Known rows, with every way that one mark hangs from another:
[sobuz sorus [zaka ridi]]: [ -8  -7 -45  22 -26 -31 -29   8  25 -42  -2  29 -25 -12 -18   3  22  21
  -1  23  17  -5  -6   5]
[sorus [kuvo ridi]]: [ 14   4  -8  14   4  -2  -8  -4   2 -21 -15  18   9  13  -1  -8   2  -9
 -44  33   7 -11 -13  24]
[riri [kuvo zaka] [ridi sorus] sobuz]: [ 20 -15  11 -13 -16   5  35  31   3  -3 -20  24 -10 -13 -11  -1  16  -9
 -34   9  12  22 -15 -11]
[kuvo zaka]: [ 31 -24 -22  31 -21 -20  13   2  11 -22  -1  42   0  -1   6 -11  21  -8
 -63   5 -16   7   3  21]
[riri kuvo [sobuz sorus] [zaka ridi]]: [ 11  -2   8  -9 -18 -15  14  26  32 -10 -20  20 -22  -7 -22  22   7  -1
  -5  26  15  22 -19  -7]
[sobuz [zaka ridi]]: [  1  -1 -38  35 -22 -18  -7   4  11 -46  -8  25  -3  -3  -9  -5  14   3
 -30  20  12  -9 -11  24]
[sobuz [kuvo [ridi sorus]] [zaka riri]]: [  6  -2 -25  16  -5 -20 -20   7   9 -21  16  21 -17   0 -11   7  17   5
  16  10   1  -9  -5  26]
[ridi [kuvo zaka] sobuz [sorus riri]]: [ 32 -20   7  40  30 -17  27   3 -17  13 -19  49 -38 -14   6  -2  -4   7
 -35 -13 -36  51   5  34]
[sorus [riri [kuvo zaka]]]: [ 18 -15 -24  18  12 -16  30  -8  -5 -25  -5  42  -4   7  -6 -19   9  -8
 -59   3 -34  34  -3   9]
[kuvo [zaka riri]]: [ 29 -24 -18  43 -12 -10   9  -2   3 -21  11  29   2   1  10  -8  13   1
 -43  -6 -25   4  18  47]
[sobuz [kuvo ridi] zaka]: [  9  -3 -28  16 -23 -33 -11   6  21 -36   0  34  -6   6  -5  -6  11  -5
 -25  26  -2  -4 -20   6]
[sorus kuvo riri [zaka [ridi sobuz]]]: [  5   3   5  47  49  -6   5   2 -10 -10 -37  31  -6  -8  32 -26 -19   6
 -52  13  -3  27  -7  35]
[ridi kuvo sobuz]: [ 36   1  31  39  10 -22  16   6   2   4 -31  39 -19  -2   2   8 -35  12
 -31   8 -23  20  -7  42]
[sobuz kuvo]: [ 18   3   8  15   4 -32 -14  -3  23 -23  -9  30  -3  10  -8   9  -2  -5
 -19   9  -8 -12 -17  19]
[ridi [kuvo zaka] [sorus riri]]: [ 12 -19 -18  34  19 -14  23 -16 -19  -6  -6  47 -31  -5 -13   2  15  -5
 -37 -12 -41  29  -3  27]
[kuvo ridi [zaka riri]]: [ 23 -24 -38  35 -19   4   6   3  -3 -24  17  18   4   8   9 -16  17   2
 -58  18 -11   3  23  45]
[sobuz sorus]: [ 11 -12 -11  22 -12 -31 -23   9  27 -18  -9  38 -22   0 -11   8  11  21
  -7  21  -5  -4   6  13]
[ridi sobuz [sorus riri]]: [ 23 -11  17  44  34 -15  -2  14  -3  12 -24  34 -21  -1  11  -6  -2  19
  -9   9 -11  25  19  38]
[kuvo [ridi [sobuz [zaka riri]] sorus]]: [ 28 -13 -10  41  -8  -9  -3  28   0  -1  -2  27 -18  -9  12  -6   3  23
   0  17   6  14  21  45]
[sorus kuvo [zaka [riri ridi]]]: [ -2   2   7  38  18   3  -1   5 -11 -24 -17  23  13  -8  23 -21  -9   1
 -39   9  -6   3 -13  38]
[sorus [kuvo zaka] riri]: [ 16 -17 -12  32  23 -14  11 -16  -5 -21  -8  39   3  -1  17 -24  17 -17
 -60  -6 -30  24  -7  23]
[ridi [kuvo zaka] [sobuz sorus]]: [ 39 -22   2  24  -5 -36   8  12  14   3 -16  58 -44 -22   3  10  -8  19
 -29  -2 -26  42   2  14]

Rows:
[ 20 -28  13  35 -25  11  21  27   4 -13  -2  11  12  -8  24 -17   7   5
 -40   6  -4  13  12  39]  [kuvo [zaka [riri ridi sobuz]]]
[  5  -5 -11  33  23 -22  33  -4  -5 -21 -23  56  -6   7   0 -22 -14   0
 -54  16 -37  22 -12  13]  [sorus [riri kuvo] zaka]
[ 39 -19   3   6  -4 -47 -20  21  36   0  -6  49 -36 -18  13   7   8  12
 -14  -3 -10  32   2  -3]  [ridi [sobuz [kuvo zaka] sorus]]
[  0  10  14  15  29  13 -24   5 -14 -14 -10  -1  -2  -4  -3   6   9   2
   7   4  15  -7  -8  39]  [zaka [riri [ridi [sorus kuvo]]]]
[ 17 -17 -14  23  31 -10   7 -12  -9  -8  -7  38 -14  -8   6 -11  31 -18
 -37 -12 -19  20  -4  19]  [ridi [sorus [kuvo zaka] riri]]
[ 18   6   6  32  26   8 -21  17  -5   0 -11  -3 -18  -2   1  15  -7  26
   8   7  24   0  23  57]  [zaka [ridi sobuz sorus] riri]
[-10   8 -38   5  -6 -20 -20   4  13 -43   7  16 -27  -9 -29   9   2  25
  22  12   7   2  -6   7]  [sobuz sorus [zaka ridi [riri kuvo]]]
[ 17 -17  11  41  21 -31 -18  16  16   2 -21  41 -27  -3  14 -10  -6  37
  -3  19 -17  33  23  23]  [ridi [sobuz [sorus riri]]]
[ 17 -15 -23   7  22 -13  25  -3  -9 -13  -6  41 -20  -1 -17  -6  20  -8
 -35  -3 -25  31  -3   4]  [ridi [sorus [riri [kuvo zaka]]]]
[ 13 -17  21  16 -12 -45   1  20  48   3 -22  60 -25 -13  13   6  -9   9
  -4  11 -12   0 -16  -4]  [riri [sobuz kuvo [sorus zaka]]]
[ 49 -13  11  19   0 -35   3  15  22  -4 -11  43 -15  -8  19  -4  -1  -5
 -43  -6 -13  28  -4  14]  [ridi [sobuz [kuvo zaka]]]
[ -1   7 -18  29  18  10 -24   0  -5 -19   2  -6 -13   6 -18  19  10  15
   6   9  21 -22  13  54]  [zaka [ridi sorus] riri]
[ 13   1  23   1   6 -31 -44  34  28  -8 -21  21 -27 -12   3   7  -7  26
  10  23  17  26  -6  -2]  [riri [ridi [sobuz kuvo sorus]]]
[ 26  -6   3  17  -4 -38  -4  22  22 -12  -8  45 -29 -18   0   1 -19  33
  22   4 -15  32   5  12]  [ridi [sobuz sorus [zaka [riri kuvo]]]]
[ 33 -10  12  10  -1 -21  -6  28  11 -13 -13  24  -7 -13  20 -12   4  -1
 -47   6   5  37  -7   8]  [riri [ridi [sobuz [kuvo zaka]]]]
[ 12  11 -15   2  -4  -8  17   6   5 -32 -14  15  -3   7 -28  13   7 -17
 -44  24   6  19 -23  10]  [riri kuvo [zaka ridi]]
[ 12  -1  -5  21   3 -17 -34  21  22 -11 -20  17 -28  -8  -1  11  -4  35
  -4  27  26  10  14  21]  [zaka [ridi [sobuz sorus]]]
[ 16  -6   0  25  13 -21  32   1   0 -19 -14  40  -3   9 -11  -6   5 -14
 -42  16 -35  43 -14  16]  [sorus [riri kuvo zaka]]
[ 23 -14 -30   4 -17 -19  -2   3  15 -26   8  28  -4   8  -1  -6  21 -14
 -59  19  -5   5  -7   8]  [sobuz [kuvo ridi zaka]]
[  8 -12  35  37 -11  12   8  26   6 -10 -13   1  15   3  15 -10 -12  14
 -12  20   4  -3   8  47]  [zaka [riri ridi sobuz]]
[ -8 -11  21  29  -7 -24   6  23  17 -27 -17  28   2  -6  16 -26   0   1
  -7  15 -10  23 -23   9]  [sorus [riri ridi [sobuz kuvo zaka]]]
[ 16  -3  22  35  15 -10  18  26 -16   9 -40  46 -32 -23   7   3 -24  17
 -34  12  -3  33 -15  25]  [riri [ridi kuvo sobuz [sorus zaka]]]
[ 32   7  10  14  13   3   9  18  -3  -4 -11  10  -2  12   1  -4 -30  18
 -24  29  -2  17  14  37]  [zaka [riri [kuvo [ridi sobuz]]]]
[ 11  12 -17  -8   7  -5  11   9   0 -18 -13  14 -21   1 -39  28  20 -18
 -20  16  18  16 -23   7]  [riri kuvo [zaka [ridi sorus]]]
[ 33  -6  12  37  -1 -33  16  13   1   3 -25  56 -38 -22  -6  13 -14  11
  -3  -5 -16  26 -15  27]  [ridi kuvo [sobuz zaka] sorus]
[ 15   6   4  45  14 -13  20   7  -7  -7 -36  38 -23 -11   7   3 -36  13
 -53  15  -8  20 -13  39]  [sorus [zaka [ridi kuvo sobuz]]]
[-19  -9 -15  23   8 -25 -30   7   5 -37 -13  36 -13 -18   5 -26  20  16
   0  19  -4  28 -18  -4]  [sobuz [sorus kuvo [riri ridi]] zaka]
[ -3 -10 -15  35 -13  -6 -13  20  -5 -28   2  18  -9 -13  -4  -4  20  16
   9   8   7   3   2  35]  [sobuz [zaka [riri [ridi sorus]]]]
[-23 -11 -13  40  16 -22  -2   5 -10 -21 -22  49 -31 -13  -2 -12 -10  27
 -26  23 -31  34 -10  11]  [sobuz [sorus [riri [ridi kuvo]] zaka]]
[  4  -9 -25  16  -2 -19 -13   6  16 -15 -17  48 -17  -9   7  -9   9   8
 -40  34   1  -1 -12   2]  [sobuz [sorus [kuvo ridi] zaka]]
